What can hang from each mark:
goga: bikop
ruki: goga kosem pili sogon
butov: goga
sogon: butov ruki
neto: ruki
zimis: butov
bikop: goga
pili: ruki

Every row comes from one small tree of marks. The marks that hang from a mark follow it in brackets, in alphabetical order. Every link used is in the known rows. Which tree was each row made from?
Known rows:
neto[ruki]: [-29.2,-26.1,17.5,2.8,-32.7,-45.8,-4.3,0.5,36.0,7.6,-21.0,-23.2,-23.3,-8.2,-1.4,-12.5,34.8,-12.7,18.8,-7.2]
neto[ruki[goga[bikop] sogon]]: [-25.7,-11.9,24.1,1.7,35.3,-16.1,5.1,-9.1,-0.1,7.2,-36.9,-10.9,-52.3,-7.4,21.1,-28.7,-22.7,4.5,-13.7,-26.3]
ruki[pili sogon]: [15.0,5.9,27.9,-17.7,11.6,24.2,24.0,40.4,-14.3,-57.5,1.2,-15.5,-29.6,-9.3,28.8,11.1,14.5,21.5,1.2,-31.3]
zimis[butov]: [-17.0,-7.2,34.5,-14.1,-55.8,-49.4,-22.5,-7.5,38.8,-9.4,-9.1,-44.6,-14.0,8.0,-2.4,30.5,42.0,-30.4,3.9,-39.8]
bikop[goga]: [18.3,-8.2,9.5,7.8,-48.2,4.9,-31.0,33.0,-20.6,7.6,7.6,34.0,-18.8,-4.4,-29.6,13.4,66.9,-19.3,39.6,-19.3]
zimis[butov[goga]]: [-15.4,-30.7,21.8,13.0,-51.7,-39.6,-29.9,-21.0,35.0,24.4,1.0,-30.5,-15.5,3.0,-2.8,31.6,22.1,-22.6,-5.9,-28.1]
neto[ruki[goga[bikop] pili]]: [-2.2,10.6,19.5,19.5,29.0,-11.9,-19.2,-23.4,-12.6,18.9,-29.7,-5.7,-29.5,9.4,17.7,-28.7,-0.8,-17.7,0.1,-13.5]
sogon[ruki[kosem]]: [-10.0,-2.2,-30.9,-26.0,-28.8,4.4,3.7,7.4,16.9,3.1,20.9,-5.2,3.9,-3.8,-9.8,38.1,26.0,-8.6,6.6,19.1]
sogon[butov[goga[bikop]]]: [25.7,-23.3,23.9,18.0,-18.2,-18.6,-39.1,0.7,-5.5,23.1,-16.5,28.1,27.2,22.6,-16.8,-25.7,-20.6,-24.7,17.5,-8.1]
sogon[ruki]: [8.9,3.0,-28.3,-18.1,-25.8,0.3,-2.6,15.8,-1.6,-19.3,-3.7,-5.5,-3.2,-10.7,-15.0,19.2,24.8,-27.0,10.6,22.2]
butov[goga[bikop]]: [-2.5,-42.9,25.6,6.6,-16.7,-8.6,-45.6,13.8,-1.2,51.2,-18.2,23.3,-20.6,20.6,1.4,1.6,11.8,-24.4,12.5,-26.1]
ruki[goga[bikop] kosem pili sogon]: [-1.2,22.3,24.9,-18.2,59.8,49.1,9.9,1.9,-25.8,-1.1,16.2,6.8,-31.6,12.9,44.1,13.6,-29.2,33.3,-20.4,-40.9]
pili[ruki]: [-26.1,2.7,-4.1,-19.5,-10.9,-28.9,2.1,43.1,9.4,-6.2,-44.9,6.7,23.0,3.7,-33.5,-18.5,59.1,-14.1,11.9,13.5]
butov[goga]: [-7.2,-38.3,3.7,16.2,-39.3,-5.0,-22.6,11.2,20.9,28.3,12.5,6.7,-8.2,-6.7,-7.9,9.9,20.4,-7.8,22.7,3.6]
zimis[butov[goga[bikop]]]: [-12.3,-34.9,39.9,2.8,-34.0,-41.0,-48.2,-18.5,17.5,44.3,-24.1,-17.9,-24.5,25.8,4.4,25.0,14.6,-37.5,-14.5,-51.5]
sogon[butov[goga[bikop]] ruki[pili]]: [64.3,8.3,-20.8,25.3,16.9,18.9,-23.8,-13.9,-56.7,7.2,-14.2,33.1,37.2,20.9,-10.4,-13.8,-40.9,-31.4,-13.7,25.0]
ruki[kosem pili sogon]: [-9.2,-1.8,23.4,-27.8,7.5,29.6,32.1,29.2,6.9,-29.3,31.0,-14.4,-19.8,-3.5,36.5,35.8,14.8,45.8,-5.9,-34.7]
neto[ruki[goga kosem pili sogon]]: [-25.4,2.7,5.2,10.5,31.4,9.1,31.4,-21.9,11.5,0.4,17.1,-23.4,-32.6,-18.8,33.5,-2.9,-18.0,40.5,-17.5,-7.9]
sogon[butov]: [20.9,3.3,19.6,-0.4,-41.0,-25.3,-10.7,11.9,14.8,-30.8,-1.6,0.9,37.6,5.7,-25.5,-21.1,6.7,-17.8,35.6,2.6]

Which tree is each row?
[43.2,-4.7,31.4,11.1,31.0,24.1,3.2,19.6,-41.5,-27.9,-10.3,15.2,0.7,10.3,23.0,-15.7,-37.0,14.9,-11.3,-28.0]
ruki[pili sogon[butov[goga[bikop]]]]
[-25.6,-13.7,-10.9,-8.8,16.5,-10.2,29.3,27.8,6.5,6.2,-15.9,18.0,40.9,-0.6,-21.5,-16.8,-0.5,35.7,-18.0,15.0]
pili[ruki[kosem sogon[butov[goga]]]]
[-39.6,11.7,-1.0,-29.7,54.2,6.0,16.8,23.9,-10.0,16.3,-35.4,19.6,2.0,11.2,-4.3,-16.3,0.0,21.8,-25.5,-8.6]
pili[ruki[goga[bikop] kosem sogon]]
[63.2,54.9,-43.9,24.7,18.1,28.7,3.2,-27.2,-43.3,-42.9,12.6,10.0,45.3,-6.6,-19.1,-20.0,-43.2,-22.2,0.5,52.7]
sogon[butov ruki[goga pili]]
[41.2,-6.4,-41.1,25.5,-19.3,0.4,-8.8,-12.6,-16.0,0.3,5.7,19.4,42.6,-7.2,-31.0,-8.3,-32.3,-22.8,2.4,49.8]
sogon[butov[goga] ruki]
[32.2,42.7,-43.6,8.1,15.6,37.7,2.4,-11.4,-32.4,-27.3,11.9,-1.1,-1.3,-12.3,-4.0,8.8,-4.6,-19.9,-0.8,37.5]
sogon[ruki[goga pili]]
[19.3,34.5,2.6,6.9,38.0,45.4,32.9,-14.4,-13.3,-37.1,46.6,-0.8,15.8,-9.3,23.6,-3.4,-50.8,48.5,-8.8,-0.1]
ruki[goga kosem pili sogon[butov]]
[-12.3,-23.3,23.6,4.6,-4.8,-37.3,22.6,3.0,18.0,-25.2,-22.6,-21.1,-13.3,-16.1,5.3,-29.3,-11.1,12.6,-1.0,-11.4]
neto[ruki[sogon[butov]]]
[23.5,-12.6,-43.7,16.5,-22.7,4.6,-2.7,-21.7,1.8,22.3,31.3,19.7,50.0,-1.7,-25.3,9.2,-31.4,-3.1,-4.0,46.3]
sogon[butov[goga] ruki[kosem]]
[10.4,14.2,-28.8,-18.3,-10.7,24.1,7.0,5.8,-5.7,-7.4,24.9,-3.3,7.6,1.4,3.0,39.0,24.4,-4.6,-1.7,18.4]
sogon[ruki[kosem pili]]
[66.5,52.9,-25.7,13.6,36.4,25.4,-16.9,-25.0,-60.0,-25.1,-12.4,22.6,37.2,15.6,-11.5,-26.2,-50.2,-35.7,-7.5,30.9]
sogon[butov ruki[goga[bikop] pili]]
[-2.4,30.5,-3.8,4.2,2.9,35.8,0.8,-17.9,9.8,4.1,48.6,-3.7,2.6,0.2,13.6,19.2,8.5,17.3,13.7,3.9]
ruki[goga kosem pili]
[-28.4,-9.7,6.1,10.0,16.5,-14.2,22.7,-11.8,16.3,-12.2,-11.6,-24.4,-43.9,-28.9,16.2,-22.8,-16.0,17.1,-6.4,-5.4]
neto[ruki[goga sogon]]
[-46.2,-8.0,-2.5,-37.1,12.7,-10.4,34.1,46.5,15.6,-6.4,-21.1,2.3,11.8,-2.3,-11.2,2.0,37.3,30.1,-12.9,-2.0]
pili[ruki[kosem sogon]]
[17.3,33.8,-28.0,-9.8,29.8,39.3,-10.3,-17.3,-32.0,16.5,12.2,12.7,-3.3,13.7,10.1,20.9,-10.6,-14.3,-13.7,13.1]
sogon[ruki[goga[bikop] kosem pili]]
[-45.4,-10.7,-2.2,10.7,-12.8,-23.8,3.1,-33.0,44.3,33.8,15.0,-19.7,-16.4,-11.8,3.8,-5.2,7.5,10.9,9.6,8.3]
neto[ruki[goga kosem]]
[-6.7,19.6,-47.9,-10.4,-6.9,22.9,5.8,-17.3,8.5,6.8,31.4,-0.8,3.4,-14.1,-9.5,26.6,-3.5,-4.3,1.0,35.8]
sogon[ruki[goga kosem]]
[-8.4,-32.5,11.9,-3.0,-10.5,5.4,22.1,9.7,23.7,0.6,34.9,3.1,13.3,-7.7,8.4,10.7,-29.7,44.9,-3.2,-11.1]
ruki[kosem sogon[butov[goga]]]
[-4.2,14.0,2.4,28.1,9.0,-9.5,0.3,-26.0,5.3,-0.7,-4.3,-17.8,-20.9,-10.7,11.1,-22.2,5.7,-3.6,7.4,9.5]
neto[ruki[goga pili]]
[-30.6,-28.8,20.0,-4.3,-7.8,-34.0,28.6,-4.5,35.0,-1.5,1.3,-19.8,-3.7,-10.8,11.1,-10.2,-12.7,32.3,-4.5,-14.4]
neto[ruki[kosem sogon[butov]]]
[-38.5,16.0,-7.8,-20.0,28.3,-9.0,-9.9,11.6,0.1,38.9,-32.9,24.4,20.2,22.4,-21.8,-16.9,23.4,-4.7,-5.9,6.0]
pili[ruki[goga[bikop] kosem]]
